Every row comes from one small tree of marks. The marks that hang from a mark follow it in brackets, in alphabetical order. Every link used is in the known rows. Which tree was each row made from?
Known rows:
disud(dipo(seposi)): [ -6.7 -17.4 -36.1 -22.9  42.3 -10.8  22.5   8.1 -39.1  -8.6 -29.4   8.5
 -25.5 -21.9 -15.5   0.0  -4.5 -26.9   3.2  -8.6]
binarud(veligi(disud)): [-16.7 -12.8 -33.0   6.9  10.8 -27.0  15.5 -53.6 -37.2 -30.4 -43.8  -1.9
   1.1 -27.6  32.0  22.4 -12.5   2.7  -2.1   8.8]
disud(dipo(seposi(tesu(binarud)))): [ -6.0 -21.6 -35.6 -44.5  45.8  -8.6  26.0  -5.8 -39.0 -14.7 -24.8   5.7
 -21.3  -6.3 -17.2   2.2  11.3 -29.7   5.1  -6.2]
dipo(disud seposi(tesu)): [ -0.5 -29.2 -27.5  -9.5  42.6 -11.8  20.8 -32.8 -38.5  -7.9 -40.1   3.5
 -10.6  -2.4  16.0  -6.0   6.5 -72.3   9.9  -2.7]
disud(dipo): [-13.7 -11.5 -37.8 -21.5  39.4  -9.9  21.0  13.1 -40.0 -16.8 -29.2   1.5
 -29.6 -19.5  -7.9   7.3  -4.3  -9.7   3.3  -4.5]
seposi(tesu(binarud(fezulig veligi(disud(dipo))))): [-12.4 -18.3 -30.7 -54.9  23.6 -16.2  20.3 -38.7 -37.5 -36.6 -22.5  -4.5
   0.0   8.2  18.1  25.1  19.3  -7.9   4.8  14.0]
furol(lasikeg(veligi(binarud disud(dipo(seposi(tesu)))))): [-18.7 -24.9 -32.3   6.8  11.0 -22.3  13.3 -36.2 -24.3 -22.1 -30.5   3.1
 -18.0  23.6  15.1   3.1 -24.9 -11.8 -33.1  16.0]
lasikeg(tesu(seposi) veligi(binarud(fezulig) disud(dipo))): [ 18.4 -28.1 -36.0 -41.7  -8.7  -5.4   6.1  17.3 -21.4 -35.2 -20.7  18.6
 -13.4 -16.5   9.4  26.1 -33.6   6.4 -45.9  -1.7]
fezulig(binarud(veligi(disud(dipo(seposi(tesu)))))): [ -9.7 -12.2 -31.4 -19.6  31.7 -17.4   6.4 -35.1 -38.3 -18.2 -27.1   0.8
   0.0   1.8  31.9  15.2  -1.6 -18.8  14.8   7.6]
veligi(disud): [-15.6 -10.3 -35.3  -5.9  29.5 -12.3  14.8 -24.9 -31.5 -39.8 -43.9  -5.9
 -12.9 -19.7  31.7  13.3  -8.2 -12.4  -4.2  -0.8]
seposi(tesu(binarud(veligi))): [-11.3 -19.5 -28.6 -56.3  26.6 -28.0  25.1 -35.3 -41.3 -28.4 -30.6 -12.8
  -6.5   7.1  19.8  12.8  26.1  -8.1  18.3   9.7]
lasikeg(tesu(seposi) veligi(binarud(fezulig))): [ 21.9 -26.8 -28.6 -50.4 -13.0 -23.4   6.6  43.3 -27.4 -20.4 -22.6  11.6
 -17.5 -17.6  16.4  16.5 -29.0   9.6 -24.8   2.2]
tesu(binarud(fezulig) seposi): [ -9.0 -11.2 -25.3 -52.3  25.9 -28.5  16.5  15.0 -31.1 -21.6 -13.8   2.6
 -11.8  -7.7 -21.1  22.5  23.1  -1.9   7.0  12.7]
seposi(tesu(binarud(fezulig veligi(disud)))): [-12.0 -17.6 -27.7 -54.3  20.8 -21.7  19.3 -39.0 -37.6 -37.3 -26.0  -8.2
   2.2   7.4  28.0  23.4  20.0  -7.5   9.1  15.6]
furol(lasikeg): [-26.9 -10.3 -28.0  -1.8  23.3 -37.2  15.1  -2.6 -34.6 -11.3 -38.8  -9.6
 -26.5   4.8  20.3   0.4 -13.8  -2.9   4.8  23.7]
tesu(binarud(fezulig veligi)): [-15.1  -7.4 -25.7 -11.5   6.3 -33.7  16.6 -17.3 -39.4 -27.5 -16.4  -5.2
   6.6 -17.3   9.2  24.3   5.0   0.2  11.5  23.4]
dipo(disud seposi(tesu(binarud(veligi)))): [ -2.9 -29.5 -27.1  -3.3  35.8 -17.0  23.8 -53.8 -39.0 -11.4 -32.9   2.5
   0.7  -0.6   7.0  -0.6  13.8 -69.0   8.6   3.7]
dipo(seposi(tesu(binarud(fezulig)))): [ -0.1 -22.8 -25.0 -53.6  33.7 -24.3  22.0  -8.0 -38.0 -15.6 -29.1  -0.3
  -8.3  -2.1  11.6   0.2  16.0 -35.5  17.8   2.6]
veligi(binarud(fezulig) disud(dipo(seposi(tesu)))): [ -9.8 -21.8 -40.2 -11.1  19.8   7.4   9.5 -25.8 -25.0 -49.6 -17.7  13.6
   5.7   5.0   8.0  28.4 -10.4 -34.8 -39.1  -8.3]

Which tree is each row?
[-11.2 -18.7 -40.8   4.4  17.2   5.4   8.2 -19.7 -24.7 -47.7 -17.6  14.8
   5.1  -3.6   3.8  27.8 -17.2 -33.8 -40.6  -7.8] : veligi(binarud(fezulig) disud(dipo(seposi)))
[ -2.1 -23.9 -26.5 -43.1  27.5 -23.1  20.7 -34.7 -35.9 -21.6 -30.8   2.3
   0.9  -4.3  16.2   7.8  12.1 -32.1   9.5   5.2] : dipo(seposi(tesu(binarud(fezulig veligi(disud)))))
[-14.4  -6.0 -32.8  -4.3  27.7 -18.5   5.0 -26.4 -38.6 -20.9 -26.8  -1.9
  -2.7  -5.7  31.6  18.0  -7.8  -9.1  13.1   9.8] : fezulig(binarud(veligi(disud(dipo))))
[-10.2 -12.9 -24.9 -39.6  12.5 -35.9  16.4 -13.1 -33.3 -19.1 -14.5   6.2
   0.3 -13.0 -18.9  30.9  19.3   7.9   4.0  18.9] : tesu(binarud(fezulig veligi) seposi)
[-15.9  -9.3 -31.7   2.0   3.4 -16.2   7.3 -35.0 -35.0 -31.6 -26.4  10.3
   8.4 -26.1  27.1  39.2 -22.5   5.5 -12.9  19.5] : binarud(fezulig veligi(disud(dipo)))
[-14.4 -11.3 -30.2  -6.7  11.1 -21.5  17.0 -38.2 -34.8 -33.2 -15.1   3.3
  11.6 -17.1   0.9  27.5   1.8 -10.2  -3.8  18.9] : tesu(binarud(fezulig veligi(disud(dipo(seposi)))))
[-12.9 -14.0 -30.1 -34.3  16.5 -23.4  16.2 -32.0 -29.0 -29.3 -13.1  11.2
   3.2 -11.8 -23.9  37.6  16.1   5.5 -10.7  16.4] : tesu(binarud(fezulig veligi(disud(dipo))) seposi)
[-13.1 -15.5 -27.6 -31.9   6.5 -35.7  12.9  -9.1 -29.3 -20.5 -29.4  -0.5
 -11.1  -0.2  12.8  19.9 -12.4  11.1  -8.3  33.3] : furol(lasikeg(tesu(binarud(fezulig veligi(disud)) seposi)))
[-13.6  -5.4 -30.3  -2.5  24.8 -24.8   3.7 -26.4 -38.6 -21.2 -30.3  -5.1
  -0.2  -7.1  41.3  16.4  -7.6  -9.2  18.0  11.4] : fezulig(binarud(veligi(disud)))
[ -6.2 -21.1 -33.4 -40.0  34.7 -11.8  22.8 -13.3 -39.3 -14.2 -20.9   9.8
 -12.2  -8.7 -13.1  11.2   6.4 -23.7   1.9   1.3] : disud(dipo(seposi(tesu(binarud(fezulig veligi)))))
[-13.6 -16.0 -30.2 -32.9  10.2 -29.9  13.9  -9.1 -29.1 -20.4 -26.1   3.3
 -13.4   0.3   2.5  21.6 -12.9  10.5 -13.1  31.6] : furol(lasikeg(tesu(binarud(fezulig veligi(disud(dipo))) seposi)))
[ -8.1 -18.4 -28.9  -9.2   0.5 -30.4  11.1  -6.8 -27.6 -20.1 -39.9  -3.7
 -24.2  -2.5  36.8   3.9 -37.9   9.7 -17.5  26.5] : furol(lasikeg(tesu veligi(disud)))
[ -7.4 -17.4 -26.2 -16.2   0.1 -38.4  15.3   4.9 -31.1 -14.2 -30.0  -7.6
 -23.7   1.1  21.8   0.0 -26.4   9.9  -7.4  30.6] : furol(lasikeg(tesu(binarud) veligi))
[ -1.4 -27.2 -25.8 -11.0  37.6 -12.3  20.4 -33.5 -37.2 -13.1 -28.4   3.7
  -1.7   2.2   8.7   0.1  12.5 -72.5   8.4   5.2] : dipo(disud seposi(tesu(binarud(fezulig))))
[-17.6 -13.8 -36.8   5.3  15.4 -18.9  17.1 -53.8 -37.0 -29.7 -38.6   3.0
  -2.1 -26.8  17.6  24.4 -12.9   2.6  -8.6   6.1] : binarud(veligi(disud(dipo)))
[-12.6 -21.9 -44.2   6.7  25.6   4.3  15.2 -32.1 -26.2 -46.1 -26.1   9.7
  -1.8  -4.1  -2.6  17.5 -10.4 -36.5 -37.4 -17.2] : veligi(binarud disud(dipo(seposi)))
[ -5.8 -23.2 -32.0 -17.4  -3.1 -22.0   7.2   0.0 -21.6 -22.9 -26.1   9.5
 -19.6   8.3  11.9  16.5 -35.4   8.7 -39.0  22.0] : furol(lasikeg(tesu(seposi) veligi(binarud(fezulig) disud(dipo))))
[  8.2 -16.4 -31.2 -45.8   5.2 -20.4  16.9   4.0 -37.6 -29.7 -22.9   3.2
   1.1 -32.2  14.9  22.9 -10.8  -3.6   1.3  14.4] : lasikeg(tesu(binarud(fezulig veligi(disud(dipo(seposi))))))
[ -2.0 -28.0 -25.6  -5.5  31.4 -16.0  20.5 -47.1 -38.3 -12.2 -28.8   5.2
   3.9  -0.3  10.4   4.4  10.5 -68.1   7.1   8.4] : dipo(disud seposi(tesu(binarud(fezulig veligi))))
[-11.5 -15.1 -25.9 -37.0   6.6 -40.8  13.7   3.3 -32.2 -13.0 -27.8  -1.3
 -14.5  -0.6   9.1  16.3 -10.8  11.6  -1.5  34.3] : furol(lasikeg(tesu(binarud(fezulig veligi) seposi)))
[ 15.1 -25.1 -34.9 -51.9   5.3 -11.0  17.0   0.6 -24.7 -31.6 -23.6   9.3
 -20.0 -21.9  -4.0  16.6 -15.5  10.4 -26.8   3.5] : lasikeg(tesu(binarud seposi) veligi(disud(dipo)))
[ -6.5 -24.8 -33.7 -16.3   0.9 -23.2  10.3  -6.0 -22.3 -22.2 -30.0   7.1
 -22.9   8.0   8.9  11.8 -32.1   7.8 -37.5  17.3] : furol(lasikeg(tesu(seposi) veligi(binarud disud(dipo))))
[ 19.8 -21.6 -25.1 -61.3  -5.7 -28.3  12.7  35.2 -29.6 -18.3 -19.6   5.8
 -19.0 -23.1   7.6  14.2 -15.4  15.2  -7.5  14.0] : lasikeg(tesu(binarud(fezulig) seposi) veligi)
[  4.8 -13.3 -32.0 -44.7   4.4 -19.7  16.1   6.5 -37.9 -34.0 -23.0  -0.3
  -0.5 -30.9  18.9  26.3 -10.9   4.9   1.3  16.3] : lasikeg(tesu(binarud(fezulig veligi(disud(dipo)))))
